Each row was made from one small tree. The marks that hang from a mark follow it in brackets, in the order of their numbers. Every link used is in the known rows. Write each row's tree.
Known rows:
z152(z336(z148 z751 z864)): [3,-5,5,-5,-3,2,-4,-3,-10,9,6,-2,-1,-1,-1,-10,11,-18,10,-3,-1,14,-8,-4,-3,-5]
z756(z848(z62)): [4,2,-11,5,2,9,-4,0,-26,2,-6,-7,0,-7,-7,-5,2,-14,14,1,5,1,-18,-2,-10,8]
z525(z336(z148 z756)): [10,-11,5,-4,-8,4,-8,4,-27,5,5,-11,2,-4,2,-14,8,-23,3,-6,-4,16,-2,25,-1,8]
z336(z62 z525 z864): [-3,2,-15,-4,-2,7,7,-4,10,-18,7,0,-5,3,-24,15,-14,-8,9,-1,2,-2,16,-5,18,14]
z756(z848(z62(z336(z354)))): [-8,-9,-20,9,3,6,-8,5,-23,9,0,-7,1,-3,7,5,-1,-6,10,-4,4,2,-14,-1,-18,1]
z848(z62(z336)): [-7,-7,-19,7,1,10,-5,0,-9,9,-1,-3,3,-9,-13,1,-1,-22,13,-4,3,6,-2,1,-5,10]
z525(z336(z751 z864)): [1,-5,4,-6,10,12,-6,-7,-7,9,9,1,-4,0,-5,1,1,-24,12,-6,6,8,-15,-4,1,11]
z525(z336): [6,-8,-4,-3,6,9,-10,-2,-13,5,7,1,-1,-9,4,-2,3,-22,10,0,-1,4,-14,6,-1,18]
z756(z848(z62(z336(z152 z525)))): [-8,-3,-21,0,0,4,-2,9,-17,-5,-6,-4,0,4,-10,6,-11,6,6,-2,2,-5,1,-8,10,10]
z354(z336(z152 z756 z864)): [2,-3,-7,1,-19,15,3,11,11,0,8,-27,-5,3,-17,12,-15,12,-4,8,1,-7,0,-17,28,8]
z848(z756): [1,-6,-10,3,-3,4,0,0,-4,3,-9,0,-9,-14,-4,-3,0,-14,13,10,-4,4,-14,-2,-1,10]
z336(z354 z525 z751): [3,-16,5,-8,7,-16,-14,4,0,2,9,6,-13,2,6,0,-3,-8,19,6,-5,12,-5,-2,0,-2]
z336(z152): [6,-7,-8,4,-2,1,-9,7,5,-3,12,-7,0,-1,-9,-3,-6,-4,8,11,-5,-2,-9,-6,15,7]
z354(z336(z148 z152 z751 z864)): [6,-3,5,1,-4,-2,-6,6,3,8,9,-16,-3,2,-21,-11,-9,5,1,11,-1,3,-8,-4,21,1]
z336(z354 z525): [3,-14,-6,-6,0,-10,-10,8,-2,-2,8,3,-9,-2,9,3,-5,-3,16,7,-10,2,-1,1,5,6]
z336(z62 z864): [-1,1,-15,6,-3,14,5,-6,11,-12,13,-7,0,0,-24,11,-9,-14,7,0,5,0,4,-5,8,10]
z62(z336(z354)): [-6,-15,-17,6,0,2,-12,4,1,8,17,-1,0,-3,7,7,-4,-9,8,4,-1,2,-6,-2,-6,2]
z62(z336(z354 z756 z864)): [-11,-13,-16,5,-15,15,-1,8,4,7,17,-14,0,6,0,19,-8,-6,2,-6,4,2,6,-9,2,-2]
z152(z336(z354 z751 z756)): [4,-22,5,-3,-8,-4,-12,5,-5,10,9,-12,-10,2,23,5,14,-8,11,-3,-4,20,-13,-10,-15,-16]
z336(z62): [3,-2,-13,7,1,4,-2,-5,5,-11,11,-4,-2,-4,-18,3,-4,-15,9,5,1,5,0,3,1,8]
z62(z336(z148 z756)): [-3,-7,-9,4,-15,5,-5,5,-13,6,11,-10,6,1,-14,-6,0,-19,0,-2,3,14,10,14,0,1]
z848(z62(z336(z525 z751)) z756): [-12,-12,-11,-3,5,-3,0,0,-11,10,-26,6,-14,-10,-11,0,-2,-16,17,-7,-1,17,1,-2,-3,6]
z62(z336(z148 z525 z756)): [-3,-7,-8,-6,-14,-2,-2,7,-14,-1,5,-4,1,3,-13,-2,-5,-13,3,-3,0,13,23,13,10,6]
z354(z336(z152 z525 z864)): [0,-1,-9,-8,-7,5,2,10,13,-5,4,-11,-9,1,-16,12,-20,17,2,12,-4,-15,5,-19,36,17]
z152(z336): [4,-7,-8,-3,-4,7,-6,0,-5,4,6,-1,-4,-9,9,3,9,-14,12,5,-4,2,-13,-11,-4,6]

Which tree is each row?
[6,-9,3,-1,3,-19,-8,3,0,-16,8,-2,-2,7,-23,-13,-7,-2,6,3,-7,15,12,14,17,-1]	z336(z62 z148 z152 z525 z751)
[-7,-11,-6,6,-4,7,-5,0,-10,13,-1,-12,-2,0,-16,0,3,-25,10,-11,9,23,1,-2,-8,-3]	z848(z62(z336(z751 z756)))
[10,-21,1,6,-15,-11,-13,21,-9,0,13,-22,2,4,7,-12,-1,4,1,4,-14,11,1,16,9,-11]	z336(z148 z152 z354 z756)
[-7,-9,-16,6,-10,13,-1,4,-11,8,-2,-15,1,-5,-14,4,0,-20,7,-9,4,13,6,2,-3,5]	z848(z62(z336(z756)))
[-6,0,-15,3,-7,11,-1,-1,-5,6,13,-1,8,-1,-19,-3,-6,-19,4,-1,5,2,7,5,7,8]	z62(z336(z148 z864))
[2,-10,6,-8,-4,-11,-8,6,-17,-2,6,-6,-13,12,9,6,-1,2,11,1,5,14,-7,-7,-8,-8]	z336(z354 z525 z751 z756(z848))
[4,-6,-7,4,1,8,-2,4,-8,-10,10,-12,7,2,-13,-6,-6,-6,-3,-9,-7,2,5,17,17,11]	z525(z336(z62 z148 z152 z864))
[-9,-20,-7,-2,9,-10,-12,5,-8,11,-3,3,-9,-1,1,2,-2,-12,18,-8,-3,16,2,0,-7,-2]	z848(z62(z336(z354 z525 z751)))
[2,-16,-14,4,0,-1,-8,1,3,-4,10,-7,-5,-6,17,11,8,-2,8,-2,-10,5,-7,-2,-12,-3]	z152(z336(z62 z354))
[0,1,0,-2,1,9,-2,-5,8,11,8,-8,-9,-2,-19,5,-7,-6,9,10,9,2,-13,-18,9,8]	z354(z336(z751 z864))
[-12,-10,-21,-2,-1,3,4,4,-11,5,-27,3,-10,-14,-8,4,-4,-12,14,-5,-5,7,5,1,2,15]	z848(z62(z336(z525)) z756)
[3,3,-12,7,-10,11,3,-4,-11,-15,9,-16,-1,5,-16,11,-3,-6,1,0,12,6,-1,-2,-6,2]	z336(z62 z756(z848))
[-8,-17,-13,-5,-11,-3,-6,11,-1,0,11,-5,-6,4,6,16,-8,-1,7,-3,-1,8,14,-1,4,2]	z62(z336(z354 z525 z756))
[-4,-17,-7,-4,-14,-9,-8,14,-13,3,9,-6,-1,4,4,1,-4,-4,3,-4,-7,13,19,16,3,-3]	z62(z336(z148 z354 z525 z756))
[0,0,1,-4,2,-8,2,-6,-1,-11,6,1,-3,7,-29,-5,-7,-14,9,-4,1,14,17,9,12,2]	z336(z62 z148 z525 z751 z864)
[6,-3,-2,2,-21,8,0,14,-1,3,7,-29,0,2,-18,-2,-10,10,-6,7,-4,-1,5,0,27,4]	z354(z336(z148 z152 z756 z864))
[7,-8,-6,2,-16,2,-1,1,-12,-7,5,-17,1,-3,-3,-2,12,-12,0,-6,-6,17,9,13,-6,-5]	z152(z336(z62 z148 z756))
[7,-21,-4,6,-13,-3,-11,19,3,-1,15,-21,-3,5,9,3,-5,6,4,6,-10,4,-4,-1,9,-7]	z336(z152 z354 z756)
[1,-5,1,2,0,5,-5,2,11,1,15,-7,-2,7,-18,-1,-9,-6,9,5,3,2,-10,-17,18,1]	z336(z152 z751 z864)
[-7,-9,-16,5,-11,8,-7,6,-15,4,15,-12,-1,7,9,15,-3,0,0,0,9,3,-7,-6,-13,-4]	z62(z336(z354 z756(z848)))
